Known rows, with every step that occurs
H-C: [ -5.6   4.2 -38.1 -11.1   0.6  12.6 -17.2 -15.3 -12.2  -2.3 -25.8   4.7
   7.4  -6.6  -2.7  -6.5   6.6 -13.4   0.6  -8.8 -18.5  24.9 -15.2 -22.4
 -16.6 -13.5]
T-E: [-12.7  -0.7 -28.2 -10.2  12.4  -2.3 -20.4   6.2  -5.1 -13.8  10.3  11.3
 -19.2   5.2  16.5 -21.4  13.0 -26.5 -25.0   1.8 -17.4   6.7  -8.8  -5.0
 -26.3 -19.6]
T-W-L-G: [-28.1  19.1 -39.7 -26.2  -2.4  15.6   5.3  15.7  15.6  14.0   9.3  15.6
   3.3  21.9  15.5  -2.8  14.2 -33.7 -15.0  -2.5  -3.4   7.6 -17.0 -24.1
 -15.0 -27.0]
H-E: [-13.1   4.7 -26.2  -3.0   0.7  13.5 -10.4  -7.8  -6.9   0.8  -8.2  19.9
   2.1  12.1   0.6  -0.9  27.3 -15.3  19.9   9.0   6.3  22.0 -26.8 -25.9
 -12.0 -22.2]
C-L-G-F-U: [-15.8  10.7 -45.6 -47.3   8.1 -32.7   4.2 -27.5  27.0 -22.7 -11.3  25.1
 -16.4   4.2   1.4  -9.8  38.8 -40.4  -9.0  -2.4  22.2   0.0 -10.6 -36.9
   1.7  -9.5]
L-W-T-E: [-20.0  -0.4 -20.3  -3.1  11.5  -6.5 -12.1  13.2  -5.2 -15.1  13.4  12.0
 -36.7  20.3   4.1 -11.6   6.0 -30.8 -18.9   7.4 -27.7   6.5 -21.6  -4.6
 -18.0 -31.7]
D-L-W-T-E-H-C: [ -1.8  -3.3 -24.8  -7.6  16.3   9.9   0.5 -22.1 -12.5 -10.5  -3.6   0.6
   1.5   2.8 -33.4 -17.6 -21.0  -9.6  -4.2  -3.0 -31.2  31.5 -31.1  -7.3
 -21.6 -46.6]
W-L: [-23.3   2.7 -42.5   6.8   1.9  24.3 -16.9  -3.2   2.6  -1.6 -20.0  11.2
  -1.7   9.2  19.3  -6.3  12.4 -12.1 -17.8  -1.6  -0.1  -3.2   3.0 -43.0
  -1.0 -30.8]
D-L-W: [-29.1   0.7 -28.3 -19.5  -7.5  -7.0 -15.2  12.4  10.9   3.5  -7.2  18.8
 -26.5  12.9   5.6 -13.9   4.2 -47.2  -7.9  -2.6 -11.3   8.1 -33.6  -7.4
 -20.6 -28.8]
W-T-E-H: [ -6.0  -4.3 -16.7 -14.3  29.1  12.1  11.1  -4.5  -1.6 -32.0  10.4   2.5
  -0.5   9.4  -9.6 -32.3  -7.1 -13.5  -6.2   2.8 -20.1   9.1 -19.1   2.6
 -19.7 -49.1]
D-L-W-T-E: [-22.4  -4.4 -22.3   0.5  11.2  -2.4 -14.8  12.3  -3.3 -13.7  14.8  11.9
 -43.0  14.6  -0.5 -14.4   1.2 -29.9 -21.2   6.8 -24.9   0.4 -23.9  -5.0
 -23.4 -38.7]
C-L-W: [-20.9   3.1 -31.8 -29.4 -21.6 -27.9  -8.0   0.4  13.5   0.3  -9.1   1.6
 -18.1  21.1   1.0  -5.2   4.6 -31.7   3.4  -1.9 -18.2  26.6 -17.6 -17.2
 -14.0 -21.1]
M-L: [-12.1  16.2 -34.2  -0.2   9.9   5.4 -13.6  20.9  10.2 -10.7  -4.6 -13.3
 -12.8  13.4   2.8 -26.5  16.0 -14.2 -21.6  -0.2  -9.4 -14.3  -0.2 -11.0
 -28.2   4.4]
E-H: [ -6.6   3.1 -24.3 -27.2  20.1  15.3  10.9  -6.2   6.5 -25.6  -7.4   4.8
  16.2   4.8  -0.1 -32.5   2.2 -17.9   5.0  -4.7  -9.4  11.9 -18.0  -2.1
 -16.1 -36.2]
L-C-H: [ -0.3 -10.1 -13.5 -16.3  12.8  -5.4  -2.6 -13.1   1.0 -20.2 -22.5  -4.5
 -18.1  10.8  -4.9 -10.0   2.4 -33.2 -10.6   9.5   2.0  17.6  -2.8 -13.1
 -22.2 -17.4]
F-U: [ -4.9   1.4 -35.4 -30.5  20.9  -8.1  -8.8 -21.4  12.5 -24.6 -17.8  24.9
 -26.4  -0.6  19.6  -7.6  33.0 -30.0  -2.9   2.2  12.0  -6.2   0.6 -32.1
  -1.4 -14.5]
E-H-C-L-G-F-U: [ -6.8  10.3 -42.7 -47.5  13.3 -30.6  13.3 -40.5  24.4 -23.8 -11.6  19.7
  -3.7   2.8 -15.6 -13.0  25.6 -31.6  -4.8  -4.0  16.8  12.0 -14.1 -34.8
   1.7 -18.3]
C-H: [  1.2 -12.1 -20.4 -12.4  14.6   4.3  -3.1  -0.1  -0.8 -22.6 -15.6  -5.5
 -12.0   8.5  10.4 -19.0  -0.3 -19.5  -9.0   0.8  -1.1  11.1   7.6 -17.4
 -22.8  -7.6]
L-G-F: [-35.6  21.5 -44.7 -41.6  -6.1 -13.6   1.2   8.7  22.0  -6.3  -5.3  23.8
   7.6  10.7   5.6 -21.9  35.5 -55.2 -16.0  -9.8   9.4   3.8 -33.8 -15.7
  -9.1  -1.8]
E-H-C-L-G: [-12.0  14.6 -35.2 -39.2  -7.4  -4.8  16.6 -15.1  26.8  -2.2   2.8 -15.8
   5.8   4.2  -6.9  -7.2   2.4 -12.1  10.8  -0.9  -6.6  26.5 -21.2 -16.6
 -26.0 -28.5]
G-L-W-T-E: [-18.0  -6.8 -26.0   0.8  11.2 -12.0 -13.3  12.2  -7.1 -10.0   9.0  13.9
 -33.0  25.0  -4.1 -10.0   6.6 -35.4 -26.6   5.4 -26.7   6.5 -17.4 -10.0
 -19.4 -25.4]
M-L-W-T-E: [-17.1   2.2 -20.0   2.7  13.6  -6.0 -11.3  17.0  -3.4 -14.4  17.8   3.9
 -38.6  25.9  -2.9 -15.8   4.0 -25.3 -25.6   9.4 -28.9   1.6 -18.2  -3.5
 -22.6 -25.9]

Rows
[ -6.6  -3.8 -17.1 -17.9  18.7  -3.2  13.9  -9.3   2.2 -29.2  13.4  -2.6
  -5.4  16.8 -19.3 -28.4 -13.9 -12.4  -1.9   3.8 -25.0  19.6 -21.1   0.6
 -19.5 -53.0]  C-L-W-T-E-H
[-14.5   3.9 -32.7 -24.9 -22.4 -25.6  -7.7 -10.9   5.7   4.0 -14.3  -1.7
 -10.7  16.3 -11.3  -0.8  -2.5 -23.6   4.9  -3.9 -24.3  37.9 -20.6 -21.1
 -13.5 -20.8]  H-C-L-W
[-26.4  20.2 -35.9 -21.1   0.2  18.2   3.2   9.1  26.4   6.1   1.7   8.7
  -1.6  17.2  24.7  -2.4  18.4 -28.4 -11.1   4.5   2.9   1.2 -18.5 -25.9
 -11.1 -25.8]  W-L-G
[-18.5  27.7 -30.0 -26.5   4.9   4.3   5.9  25.5  30.7  -0.1  13.1  -8.3
 -10.1  21.5  12.7 -17.0  21.3 -30.0 -13.8   5.7  -2.3  -7.0 -20.3  -3.6
 -30.3  -1.7]  M-L-G
[-12.6  11.7 -32.0 -31.0  -1.1  -5.4  17.4 -13.0  23.3  -6.9  11.8 -16.3
  -4.5   7.5 -14.4  -7.5  -2.8  -9.4   5.4   5.5 -13.4  24.5 -23.0 -14.4
 -27.7 -36.5]  W-T-E-H-C-L-G
[  1.1 -18.4 -21.2 -10.4  12.5 -16.9  -4.5 -14.0  -1.6 -13.0 -28.1  -2.2
 -15.3  17.2 -16.7  -7.4   3.2 -40.6 -20.4   5.5   1.4  18.3   3.5 -18.9
 -24.6  -9.0]  G-L-C-H
[ -3.4 -11.3 -20.5  -7.2  10.0  -0.6  -0.8 -13.7  -6.4  -9.4 -19.8   0.4
 -11.8  17.3 -12.7  -5.6  -5.3 -29.7 -20.5   5.8  -0.9  20.4   4.7 -24.6
 -17.1 -26.7]  T-W-L-C-H
[ -1.5  -7.4 -38.0 -11.1  -3.2  -9.7   1.7 -35.7   1.2 -18.0  -8.6 -24.2
  -0.7  -5.5 -32.4 -12.5 -15.9  13.4   6.5  -4.0 -20.5  30.7  -3.3 -26.0
 -22.5 -40.6]  W-T-E-H-C-L
[-23.1  15.4 -37.5 -41.1 -12.1  -8.4   9.0   1.1  33.8  -2.2   5.6  -9.6
  -8.2   7.5  12.9  -6.4  16.3 -23.4   4.8   3.5   1.4  10.7 -16.4 -17.8
 -25.8 -20.1]  C-L-G
[-34.1  18.2 -50.0 -42.2 -13.4 -25.2   4.7  -2.1  26.9  -7.6  -4.0  10.4
   6.6   7.5  -3.4 -19.5  27.7 -44.5 -12.2 -10.2  11.2   8.3 -27.2 -22.9
 -12.6  -5.4]  C-L-G-F
[  2.9   2.0 -32.0 -17.0  12.6  16.9   0.8 -24.8 -10.0 -12.0 -19.6   0.3
  22.1  -4.2 -17.7 -17.7  -7.2  -5.9   7.2  -8.8 -22.0  32.2 -20.3 -13.0
 -17.2 -28.9]  E-H-C
[-25.8   1.1 -48.0   0.5  -2.1  20.7 -13.6   7.2 -11.8   9.0  -9.0  21.5
   6.9  15.5   8.4  -6.5   5.2 -21.2 -24.4 -10.7 -10.7   4.8   4.9 -40.1
  -7.8 -31.1]  T-W-L
[ -3.2  -6.7 -15.8   3.9   5.5   4.0  -0.8 -19.6 -15.1   3.9  -9.5  13.6
   0.7  24.9 -25.8   6.3   7.1 -17.9   7.4  13.3   7.3  37.1 -14.6 -31.8
 -13.6 -32.4]  T-W-L-C-H-E
[ -4.5 -16.1 -17.2 -11.2  14.6  -2.8  -5.6 -15.1   3.3 -18.2 -20.2  -6.0
 -26.2   2.5 -10.1 -14.5  -3.8 -33.8 -14.3   8.7   6.2  11.2  -5.6 -13.0
 -28.3 -27.2]  D-L-C-H
[ -1.8  -6.4 -14.1   6.4   8.1   6.9  -1.2 -24.9  -9.5   0.1 -15.5   8.6
  -4.1  22.0 -20.7   7.3  11.0 -14.1  11.0  18.7  11.8  33.1 -16.1 -33.5
  -9.7 -31.5]  W-L-C-H-E
[ -1.5  -3.6 -42.5 -19.3  -9.3  -8.2   1.2 -37.4   3.8 -14.5 -18.6 -23.2
  11.0  -9.8 -25.5 -12.4 -11.5  10.5  11.6  -7.6 -15.1  33.6  -2.3 -27.3
 -22.2 -32.5]  E-H-C-L
[-15.0  -3.7 -24.7  -1.4   3.6 -12.3 -10.9  -1.5  -7.2 -13.0  10.5   0.6
 -32.2  16.4 -11.2  -7.2  -4.1 -17.4 -16.2   6.1 -31.4  17.6 -17.5 -12.8
 -19.4 -35.7]  H-C-L-W-T-E
[  2.3   0.2 -21.7 -10.8  15.8   6.8   2.0 -21.9 -14.6 -12.4  -5.1   1.3
   7.7   8.6 -28.9 -15.5 -16.5  -9.2  -0.9  -2.7 -34.2  36.7 -28.4  -6.6
 -17.5 -38.7]  L-W-T-E-H-C
[ -2.5  -1.7 -18.6 -21.8  24.7   8.2   7.2  -7.0  -0.7 -27.2  10.7   4.5
   7.1   7.3  -4.9 -36.0  -5.4 -17.6  -9.2  -1.0 -17.6  15.9 -16.0   5.5
 -24.1 -40.6]  T-E-H
[-26.8   1.8 -29.3 -11.2  -6.4  -6.8  -0.5   7.6   8.6 -15.3 -10.4   1.2
 -32.0  20.9  -2.9  -1.2   5.9 -23.0   6.2   4.9 -19.8   5.3 -21.4 -21.2
  -7.1 -35.6]  C-L-W-T
[-19.6   1.3 -28.1 -10.1  -1.2  -4.1   6.9  -5.5   2.5 -16.8 -12.0  -4.5
 -19.6  19.1 -20.6  -3.7  -6.6 -14.5  11.6   3.8 -25.0  17.1 -26.8 -20.2
  -8.3 -42.8]  E-H-C-L-W-T
